What can hang from each mark:
gefam: govu
nuni: gefam gimu pelibud
gimu: gatu govu
saka: sener
ridu: saka
gatu: gefam gimu lidekuf sener
zakov: begak gupar sifu
lekat: nuni
sener: gatu saka
buzu: nuni sifu
tadirut: nuni
sifu: buzu lekat
govu: gefam
lidekuf: saka

Known rows, with every way that one mark hangs from another:
gimu(govu): -2 6 -5 -5 -10 1 1 9 12 4 -2 4 3 -2 -3 10 8 -2 -12 -7 6 1 12 14 1 -24 1
 -6 -1 -4 -1 2 -5 -7 -9 1 3 -1 2 8 1 -3 0
nuni(gefam gimu(gatu(lidekuf(saka)) govu)): 10 4 5 0 2 -4 3 7 19 -6 10 -3 2 7 -3 7 -12 -1 0 0 1 14 8 1 0 2 1 -1 12
 -12 -8 -2 3 -5 20 7 -7 6 7 1 7 4 -1
zakov(begak gupar sifu(buzu lekat(nuni))): -17 1 1 -1 -3 -11 -9 34 4 11 -4 -8 7 -13 3 42 3 -4 -1 -5 -17 -17 10 -2
 -7 -34 6 5 -27 27 5 10 8 -17 -20 -8 9 -14 -17 37 5 -8 10
zakov(begak sifu): 1 4 -5 -7 2 -1 -1 18 9 5 -11 -7 8 -12 -7 14 12 -3 -8 -4 -8 5 24 -10 1
 -37 8 -10 -3 32 -4 1 11 -12 -23 -9 -8 -9 9 18 0 -9 0
zakov(begak gupar sifu(lekat)): -11 -3 -3 -1 9 -13 -6 20 19 6 -11 -16 18 -8 -3 33 8 -2 -4 -7 -9 -12 21 0
 -3 -45 6 -4 -14 39 5 4 14 -12 -19 -12 -4 -12 3 28 3 -8 8
buzu(nuni(gefam gimu) sifu(lekat)): -16 -7 5 4 8 -2 -10 -12 -18 -12 10 2 -2 3 5 -3 -10 -4 -3 4 -4 10 9 -1 -8
 7 -3 -8 -1 -34 3 12 25 -17 -13 -5 -3 2 4 22 -10 2 3
sener(gatu(gimu lidekuf) saka): -1 -1 -3 8 15 -5 4 -40 -7 -8 -16 -5 3 -1 -1 1 1 3 4 -8 -10 2 -1 23 -1 1
 1 -5 16 48 7 -11 -2 14 8 -7 -2 -4 -5 0 2 -3 0
gefam(govu): 7 0 -4 -2 -4 14 0 -16 8 -3 -6 3 4 -6 -4 2 9 0 -9 -2 13 -6 11 0 4 -18 1 0
 -2 -10 6 1 -8 -1 -8 -1 6 -2 -1 -4 -11 -4 -5
lekat(nuni(pelibud)): -9 -8 7 -3 -12 -5 -4 4 0 2 6 11 -5 -9 1 -18 3 -7 -6 8 -2 -15 3 13 3 -15
 -1 -6 -4 19 4 7 -7 -3 -7 4 -4 4 6 -8 -11 -8 -1
ridu(saka): 0 4 1 -1 2 4 5 15 1 5 2 3 -2 -5 -4 7 3 0 -9 -6 -2 -2 21 10 2 -17 2 1 -6
 22 3 0 -5 -5 -10 2 -7 -1 -2 -2 -13 -6 -5
gimu(gatu(sener) govu): -6 8 -12 -10 -11 -2 -4 36 7 3 -3 0 -2 -6 -4 4 11 0 -3 -7 4 -2 13 8 8 -12
 1 -9 -13 -1 -6 -9 -7 2 -9 2 7 -5 10 7 8 2 -5
sener(gatu(gimu lidekuf)): -4 5 -5 5 6 -6 -1 -34 -8 -2 -14 1 6 -2 -4 -14 10 1 -2 -10 -2 5 -2 2 -1
 -5 3 -2 7 46 7 -6 -4 10 6 -3 -2 -5 2 4 5 -4 -1
saka(sener(gatu(gimu(govu(gefam)) lidekuf))): 16 4 -4 3 -9 2 6 14 -16 0 -16 -2 7 4 -1 9 6 4 4 -7 -6 0 -8 23 -2 19 7 0
 3 5 -3 2 0 14 12 -7 4 -2 8 2 6 -3 5
lekat(nuni(gefam)): -5 -3 6 -4 -8 5 -2 12 -3 7 3 12 -4 0 -1 -13 3 -10 1 5 -2 -4 10 14 0 -14
 -1 -4 3 5 3 9 7 -2 -3 4 -5 0 7 -10 -13 -6 3
sifu(buzu lekat(nuni(gefam gimu(gatu govu) pelibud))): -10 -13 10 2 -6 -12 -8 34 -11 -3 34 5 -14 1 10 10 -25 -5 1 13 -1 -14 -8
 16 1 19 -6 14 -7 -52 -3 6 -16 -7 -4 14 3 5 -8 10 5 2 13
sener(gatu(gimu(govu(gefam)))): 5 3 -5 2 2 3 7 7 -17 4 -5 -2 6 -4 -2 8 10 2 -7 -12 -1 9 8 23 -1 3 1 -11
 8 -11 4 4 4 12 -3 0 0 -2 -8 4 6 -3 7
gimu(gatu govu): -8 6 -6 -9 -17 -1 0 34 14 4 4 4 -1 -10 -4 10 4 0 -8 -8 9 2 24 9 5 -20 1
 -10 -8 -7 -6 -8 -10 -7 -7 3 7 -3 4 8 5 2 2
tadirut(nuni(gefam)): -7 -1 7 -4 -1 4 1 -9 -10 7 -3 7 -5 4 -3 -7 14 -4 -7 4 4 7 11 9 -2 -11 -4
 -1 -6 8 11 11 9 -6 -13 5 -7 0 6 -10 -12 -1 4
tadirut(nuni(gimu(gatu(gefam lidekuf sener) govu) pelibud)): -7 -1 0 -2 2 -17 -5 -7 -18 -1 13 -2 -6 9 3 -5 3 2 5 12 -1 5 -26 -11 1 23
 -2 7 -1 -12 -9 -1 -6 7 -3 5 1 7 13 -5 24 11 -3
sifu(buzu(nuni(gefam gimu(gatu govu) pelibud)) lekat): -13 -10 9 1 2 -9 -3 30 -8 -9 29 2 -16 4 10 9 -20 -1 0 6 -3 -2 -4 -4 -7
 26 -7 11 -10 -65 1 6 -11 -14 -13 8 7 7 -8 21 3 7 12
nuni(gefam gimu pelibud): 4 -15 11 2 14 -5 -1 -18 7 -11 15 -3 -4 10 3 -21 0 -6 -4 8 5 0 -6 6 3 -2
 -1 -1 19 -13 9 9 2 -1 -6 9 -20 9 21 -7 -12 -3 1
nuni(gefam(govu) pelibud): 15 -13 11 0 7 10 4 -11 1 -9 3 2 -3 7 1 -13 0 -3 -4 6 14 -7 -5 -3 6 1 -1
 5 16 -28 1 6 -12 5 -6 3 -7 6 16 -20 -19 -7 -1
nuni(gefam gimu(gatu(lidekuf)) pelibud): 2 -12 11 1 6 -12 -2 12 8 -12 16 -2 -6 9 0 -29 -10 -4 6 5 6 3 -7 -8 3 4 4
 1 14 4 -3 -2 -8 0 7 7 -17 8 29 -8 0 2 1
gatu(gefam gimu lidekuf): -4 8 -3 5 12 -3 4 -24 5 7 -6 3 5 10 -2 -11 4 2 3 -10 5 14 -21 -7 -4 -4
 -1 3 11 21 2 -2 8 4 9 -4 -3 -2 -4 -1 8 3 -3
zakov(sifu): -6 6 -3 -5 2 1 -4 16 9 6 -10 -2 5 -11 -3 9 12 -1 -10 -2 -2 2 15 -5 5 -31
 3 -12 -7 18 1 5 6 -5 -17 -5 -4 -5 10 11 -5 -8 -3
gatu(gefam lidekuf): -1 3 -4 0 3 5 6 6 8 8 -6 1 4 10 -4 -10 3 -1 2 -4 6 6 -12 -18 -5 -11 1 1
 5 25 -2 0 1 -2 7 -4 -7 -3 3 -10 2 0 -1
saka(sener(gatu(gefam(govu) lidekuf))): 20 -3 -5 0 -9 15 1 -22 -9 1 -16 0 2 2 -1 -5 2 3 9 8 2 -14 -11 -15 -2 15
 5 14 4 12 -3 -4 -15 14 11 -7 6 -5 3 -23 -2 -1 1
lekat(nuni(gefam(govu) gimu(gatu(sener)))): 3 -6 -1 -4 -5 4 -15 -3 -13 -6 11 6 -7 -5 0 -12 -2 -6 7 14 0 -5 -1 9 10 9
 1 -1 5 -37 -1 -6 4 10 -1 7 9 4 10 -5 -1 2 -8
nuni(gefam gimu(govu) pelibud): 8 -10 10 1 9 -8 0 -7 0 -10 15 -2 -4 12 5 -5 -4 -4 -6 7 3 3 -6 12 4 2 -1
 2 25 -34 1 12 -3 -3 -7 9 -14 11 20 -2 -2 -2 2
gimu(gatu(gefam sener) govu): -4 8 -12 -9 -6 -1 2 32 6 9 -2 -2 -3 0 -2 2 9 2 3 -5 5 4 0 -4 5 -1 -3 -6
 -4 -14 -9 -11 -3 5 -7 3 6 -4 2 -4 13 7 -2
sifu(buzu(nuni(gefam)) lekat): -15 -3 4 2 4 9 1 31 -9 0 2 7 -9 4 4 3 -5 -1 -2 -3 -2 -2 2 -8 -13 7 -8 12
 -23 -22 10 10 3 -15 -14 1 7 -3 -18 11 -15 -1 9

Rows:
-1 -9 5 -1 -14 -9 -1 48 -11 -2 23 4 -1 1 2 -8 -12 -4 3 11 -1 -2 -7 12 2
 11 6 -8 4 -23 -15 4 -7 0 11 3 -2 11 15 3 10 0 4 -> lekat(nuni(gimu(gatu(lidekuf) govu(gefam)) pelibud))
0 8 -2 -2 1 3 7 12 27 7 -4 -2 3 1 -5 -6 -3 2 5 -5 5 11 6 -22 -2 -6 -2 -2
 -5 28 -4 -12 2 -3 20 3 -8 -2 -11 -14 3 5 -1 -> gimu(gatu(gefam lidekuf(saka)))
-9 1 7 1 5 4 2 6 -3 -4 7 6 -15 5 5 -9 5 -3 -3 -2 -5 15 0 -11 -9 7 -2 4
 -6 -30 15 12 11 -16 -16 4 3 4 -9 17 -10 5 1 -> sifu(buzu(nuni(gefam gimu)))
-19 2 -2 1 -3 7 -2 23 -3 2 -3 7 -7 -5 4 9 2 1 -6 -5 -2 -7 8 -9 -12 -5 -6
 9 -35 -6 13 6 -3 -19 -17 -1 18 -6 -27 22 -11 -1 6 -> sifu(buzu(nuni) lekat)
-15 -2 5 0 3 4 -4 12 -11 -6 1 4 -1 2 3 -2 -7 -4 -3 -3 -1 7 15 -8 -10 4
 -3 -9 -8 -20 -1 12 16 -16 -14 -9 -2 -2 3 14 -16 -3 5 -> buzu(nuni(gefam) sifu(lekat))
8 9 1 -4 -19 2 2 21 28 0 -9 1 2 -6 -6 -1 -1 4 5 -1 1 -6 14 2 5 -9 4 0
 -21 43 -2 -8 -3 -5 20 2 4 -1 6 -6 -6 1 -6 -> gimu(gatu(lidekuf(saka(sener))))
0 -6 1 1 7 -4 -6 -35 -24 -5 10 -2 -5 6 2 -15 5 3 7 18 7 -1 -29 -25 3 27
 -1 10 1 -15 -4 -5 -8 12 -2 3 6 7 6 -13 13 10 -9 -> tadirut(nuni(gimu(gatu(gefam(govu) lidekuf sener)) pelibud))
8 9 0 -4 -13 5 6 15 27 8 -9 -1 0 0 -4 -2 -7 5 12 2 0 -1 2 -11 0 1 1 4
 -14 32 -4 -10 0 -1 24 2 0 -1 -1 -15 0 6 -2 -> gimu(gatu(gefam lidekuf(saka(sener))))
5 -14 2 0 5 0 -1 -25 8 -6 23 -4 -7 -4 3 -9 -7 2 1 12 12 0 -7 -13 7 8 -2
 0 14 -40 2 -6 -11 5 -5 7 -2 9 1 -9 3 8 -1 -> nuni(gimu(gatu(gefam(govu))) pelibud)
9 12 2 5 -1 -1 1 -31 19 0 -16 1 6 -2 -4 0 4 4 1 -7 -4 0 -8 13 3 -4 2 5
 -3 38 6 -1 9 0 21 -2 5 2 -3 3 -6 -2 -9 -> gatu(gimu lidekuf(saka(sener)))
8 11 -9 3 9 3 4 27 -12 1 -13 -3 12 12 -2 4 15 2 -1 -14 2 10 -24 9 -1 10
 4 -2 4 -4 -8 2 9 11 7 -7 5 -1 7 10 12 -4 -7 -> gatu(gimu(govu(gefam)) lidekuf sener)
1 12 -7 -3 5 2 4 17 19 5 -10 -6 3 4 -5 -11 4 3 9 -5 2 6 -6 -27 0 3 -2 -1
 -11 34 -6 -14 6 8 19 3 -4 -3 -5 -17 6 5 -8 -> gimu(gatu(gefam lidekuf(saka) sener))
-1 -1 -5 1 2 4 4 -7 -2 6 -12 0 3 5 -3 -16 6 -1 4 -2 1 2 -4 -22 -7 -1 2 3
 6 40 1 -2 -6 8 7 -3 -11 -8 -3 -17 6 -1 5 -> sener(gatu(gefam lidekuf))
-11 -15 5 2 -12 -10 -9 40 -24 -6 33 1 -1 -8 8 11 -24 -4 -1 12 2 -6 8 20
 4 15 1 -15 -6 -56 -12 8 3 -9 -4 2 -3 5 5 19 6 0 9 -> buzu(sifu(lekat(nuni(gimu(gatu govu(gefam)) pelibud))))
15 15 0 5 1 -2 10 -25 16 7 -11 0 7 7 0 21 -4 7 4 -7 -7 7 -21 8 -1 10 -1
 9 8 3 -5 0 8 2 23 -2 5 3 -10 0 11 4 -5 -> gatu(gefam gimu(govu) lidekuf(saka(sener)))
6 12 -4 7 13 -5 9 -44 0 6 -11 -6 8 3 0 13 -1 5 1 -8 -5 16 -10 -7 -6 12
 -3 3 18 14 -1 -3 2 12 20 -1 -4 -2 -22 -5 15 2 2 -> sener(gatu(gefam gimu(govu) lidekuf(saka)))
14 8 -8 -1 6 11 3 -3 10 1 -11 -7 4 2 -5 -3 -1 5 8 -2 7 1 -11 -31 2 12 -1
 7 -4 4 -8 -14 -2 11 19 0 5 -2 -10 -19 2 4 -12 -> gimu(gatu(gefam(govu) lidekuf(saka) sener))
20 7 -7 3 13 16 6 -23 5 -1 -18 -8 9 8 -3 -2 7 3 3 -2 7 1 -23 -30 -1 10
 -2 11 1 7 -4 -3 6 11 18 -2 3 -1 -14 -20 -2 -1 -14 -> gatu(gefam(govu) lidekuf(saka) sener)
-3 -2 -3 6 15 -3 3 -51 -3 -3 -10 -4 -1 -8 0 7 5 2 0 -9 -12 0 11 32 3 -5
 -3 -12 14 30 15 -11 2 13 -3 -2 -2 -3 -13 -1 -3 -1 2 -> sener(gatu(gimu) saka)
-5 9 -6 1 0 -7 0 -30 -7 1 -6 2 3 -8 -1 6 11 1 -9 -11 -2 6 9 20 3 -6 -1
 -6 11 7 5 -3 -5 7 -8 0 4 -4 -7 9 9 -2 4 -> sener(gatu(gimu(govu)))
1 3 -10 -3 7 -3 8 27 3 3 -8 -9 -3 9 -1 13 -6 4 14 -4 -4 2 -12 3 1 10 0
 -3 7 7 -16 -17 -4 11 8 -4 7 -3 3 -8 16 7 -3 -> gimu(gatu(gefam lidekuf sener(saka)) govu)
16 -4 -4 -3 -11 16 0 -31 -6 3 -11 2 -2 -7 0 2 4 4 5 9 1 -14 4 -4 2 9 1
 10 3 -6 4 -3 -12 13 -2 -1 8 -4 -5 -22 -7 0 3 -> saka(sener(gatu(gefam(govu))))
-22 -1 -2 0 -4 0 -8 4 -10 -5 -2 6 1 -9 2 2 -1 -2 -8 -3 -2 1 19 -7 -7 -7
 -2 -11 -21 -6 2 6 12 -21 -18 -11 6 -5 -4 25 -9 -3 1 -> buzu(nuni sifu(lekat))
9 1 2 -3 -11 4 2 10 -7 2 -6 3 -7 -9 -2 7 -1 1 -1 1 -14 -17 27 17 4 0 6 7
 -11 38 6 -3 -13 5 -6 1 -4 -4 4 -11 -14 -8 0 -> ridu(saka(sener(gatu)))
11 12 2 5 5 1 6 -35 17 6 -13 -1 4 6 -1 4 -2 5 7 -4 -5 6 -20 1 -1 6 -2 8
 3 29 3 -2 14 3 23 -2 0 2 -10 -7 0 4 -6 -> gatu(gefam gimu lidekuf(saka(sener)))
-4 -5 1 -3 0 -12 1 3 7 0 23 -3 -7 0 4 -2 -10 0 -1 8 6 5 -3 0 5 4 -2 -3
 14 -34 -4 -2 -9 -1 -6 9 -7 9 5 1 13 11 4 -> nuni(gimu(gatu(gefam) govu) pelibud)
13 2 -4 -1 -12 6 5 13 -15 3 -10 -2 3 -4 0 12 9 4 -1 -5 -6 -1 6 34 2 11 3
 -6 2 -11 4 2 3 13 -1 -2 5 -1 0 3 2 -1 7 -> saka(sener(gatu(gimu(govu(gefam)))))
-10 -16 5 4 -3 -5 -14 -25 -19 -7 31 2 -4 -9 8 2 -28 -2 5 21 8 -9 -6 -8 5
 16 -4 0 3 -55 -9 -1 -4 -2 -3 1 1 5 -8 4 5 5 2 -> buzu(sifu(lekat(nuni(gimu(gatu(gefam(govu))) pelibud))))
10 -15 13 -1 -2 6 -1 -12 -12 -4 8 8 -7 -1 3 -15 -5 -8 -1 12 4 -15 -5 4 5
 2 -1 4 14 -28 -1 11 -11 6 -4 3 -3 8 9 -20 -18 -9 0 -> lekat(nuni(gefam(govu) pelibud))
-19 -11 6 7 5 -11 -13 -28 -14 -17 14 1 -2 -6 8 -8 -6 -2 -8 7 -4 -1 3 -4
 -5 6 -3 -9 -7 -22 4 11 10 -18 -17 -6 -3 5 3 25 -9 -1 0 -> buzu(nuni(gimu pelibud) sifu(lekat))
25 6 1 1 -4 18 7 -23 16 2 -15 -1 5 5 -2 9 -2 5 6 5 4 -6 -13 -13 0 8 1 14
 -2 3 -3 -1 0 4 22 -3 6 2 -8 -19 -8 0 -7 -> gatu(gefam(govu) lidekuf(saka(sener)))
-3 5 -5 6 11 -4 2 -33 -7 6 -10 -1 5 4 -1 -14 6 2 5 -7 -2 10 -12 -12 -4 6
 -1 2 14 33 4 -5 0 14 8 -3 -6 -5 -7 -8 12 2 2 -> sener(gatu(gefam gimu lidekuf))
